What can hang from each mark
S: G U
A: R
G: R S T
R: A G
U: F S
D: Q T
T: D G
Q: D

Each row was made from one small tree. Brackets hold a mark, then the marks that hang from it, in alphabetical order. Every link used is in the known rows. Write each row's tree.
In the rows, zero is written as 128.
Known rows
{U F {S {G R}}}: [ 89 191 161 114  93 137 126 105 126 149 131 158 158 153 100 117 142 137
  94 123  72 139 103]
{U F S}: [105 184 159  98  91 143 128  98 124 150 137 142 127 157 109 129 130 147
 100 122  64 144 114]
{A R}: [131 116 135 130 152 141 142 173 127 126 124 128 120 132 168 127 138 125
 146 129  91 118 126]
{D Q T}: [129  84 146 132 154 123 141 119 137 153 122 137 139 101 103 134 106 125
 125 102 102 168 140]
{S U}: [121 145 128 146 159 124 139 138 138 120 126 133 146 127 138 118 147 119
 117 138  90 116 122]
{G {R A} {S {U F}} T}: [ 68 153 158 114  80 126 160  83 135 127 115 143 176 135 201 104 191  99
 124 125   4 161  89]
{R A {G S T}}: [ 89 143 153 110  98 142 132  97 138 135 130 129 143 138 102 121 106 141
  89 137  80 143  62]
{R A {G S {T D}}}: [106 142 147 107  79 135 129  97 136 131 131 131 118 139  79 125 121 143
  98 141  85 144  71]
{Q {D T}}: [153 116 131 125 139 121 125 130 128 130 127 112  85 120 124 148 144 108
 144 117 149 142 152]
{G R {S {U F}} {T D}}: [ 99 145 144 130  48 104 150  97 130 122 113 146 141 126 193 106 228 100
 152 134  46 164 137]
{S {G R T} {U F}}: [ 65 158 136 187 117 116 139 126 137 135 124 163 218 117 174 103 180 121
  97 123  67 120  96]
{T {D Q} {G R S}}: [139 130 138 114  94 112 135  92 130 129 103 138  60 130  17 111 181 131
 155 151 130 177 141]
{S G}: [111 137 124 161 144 123 121 136 130 125 126 146 155 116  99 120 129 127
 103 132 157 114 113]
{Q {D {T {G {S U}}}}}: [143 126 134 132 151 122 130 117 132 126 120 112  71 122 105 140 156 110
 134 132 141 149 151]
{T D}: [163 128 117 122  89 113 122 128 123 120 130 134  77 128  82 134 158 130
 146 137 139 130 148]
{R A {G {S U} {T D}}}: [103 151 147 116  94 134 135 103 141 127 131 134 127 138  84 120 130 138
  93 146  66 138  69]
{T {D Q} {G R {S U}}}: [136 138 138 122 109 110 141  97 135 126 102 140  69 129  22 106 190 127
 149 156 111 171 139]
{U {S {G R}}}: [106 177 152 121 113 134 132  99 131 130 123 145 156 144  78 122 138 107
 105 136 111 131 110]
{Q {D {T G}}}: [145 118 130 133 141 125 124 115 129 132 123 111  74 122  99 147 142 118
 136 124 157 146 149]
{T {G R}}: [105 135 133 136 118 133 130 100 132 134 115 129 123 138  89 116 142 135
 128 139 126 144 120]
{R A {G S {T {D Q}}}}: [106 138 151 106  86 134 133  96 138 136 128 133 123 134  65 123 118 144
 100 138  83 152  68]
{T G}: [111 133 125 147 132 135 125 100 130 132 121 124 105 133  74 126 125 150
 113 142 144 138 120]

Which tree is each row?
[112 112 143 136 133 127 138 107 137 136 118 134 117 120 126 122 141 116
 118 130  88 163 149]	{D {T {G R {S U}}}}
[122 110 124 156  69 112 137  91 129 132 124 131 135 108 126 137 163 128
 139 119 123 150 127]	{G {T {D Q}}}
[112 146 156  71 111 130 147 108 130 121 112 136 125 145 132 107 156  94
 141 135  60 156 106]	{G {R A} S}
[114 153 143 116 138 123 139 131 131 122 122 138 114 132 153 107 165 124
 121 142  74 145 134]	{G {S {U F}}}
[ 98 155 131 168 161 117 137 146 141 119 118 157 190 120 123 101 164 103
 108 139 101 108 108]	{S {G R} U}
[140 140 130 116  79 115 128  97 126 120 110 134  53 138  47 115 187 128
 150 158 133 161 148]	{T D {G R S}}
[ 93 162 136 154 164 124 141 137 142 119 120 158 189 126 106 103 152 103
  97 137  76 107  85]	{S {G {R A}} U}
[ 88 151 127 194 119 110 134 123 136 134 127 163 178 107 122 113 175 139
  92 127  88 123 103]	{S {G {T {D Q}}} {U F}}
[124 114 136 146 114 137 134 169 132 133 128 129 128 131 156 127 139 141
 137 135 101 120 115]	{A {R {G {T D}}}}
[100 141 137 122 122 141 134  91 133 134 117 130 122 143  71 119 130 135
 117 137 101 143  96]	{T {G {R A}}}
[106 157 156  83 133 128 155 116 136 115 111 140 138 144 138 100 170  88
 133 142  32 148 102]	{G {R A} {S U}}
[ 70 190 163 120  74 141 133  81 127 150 132 157 176 150 112 122 143 135
  84 116  50 143  82]	{U F {S {G {R A} T}}}
[ 79 184 155 138  81 137 127  87 125 149 136 153 164 142 114 127 140 146
  81 121  80 139  99]	{U F {S {G T}}}
[118  88 144 144 157 128 138  99 139 156 117 134 122 104  65 132 104 140
 113 112 113 174 135]	{D Q {T G}}
[113 126 140 120  37 106 145  87 126 118 111 135 128 123 175 115 213  92
 166 133  94 169 144]	{G R S {T D}}
[ 92 164 130 174 160 121 128 150 136 131 131 160 173 121 125 107 151 139
  84 133  91 107 103]	{S G {U F}}
[ 82 128 143 126  70 131 149  80 132 133 122 134 190 130 174 125 153 103
 131 111  56 144  84]	{G {R A} T}
[116 125 142 135  81 119 124 115 136 136 124 130 123 122 101 119 142 144
 124 142 136 154 116]	{R {G S {T {D Q}}}}
[110  96 158 117 149 129 147  90 140 153 109 138 121 112  66 121 118 123
 120 115  79 188 124]	{D Q {T {G {R A} S}}}
[111 116 141 141 137 129 133 108 134 141 126 135 105 120 122 127 131 136
 103 128  86 161 147]	{D {T {G {S {U F}}}}}
[111 108 141 131 126 135 135 100 135 144 125 133 124 124 105 132 116 125
 111 118  87 155 128]	{D {T {G {R A}}}}
[100 146 145 107 119 137 138  86 132 127 110 130 103 144  76 111 145 126
 122 147  97 158 104]	{T {G {R A} S}}
[132 154 134 110  96 120 138  92 132 116 111 138  61 144  33 112 185 123
 134 161  87 155 122]	{T D {G {R A} {S U}}}
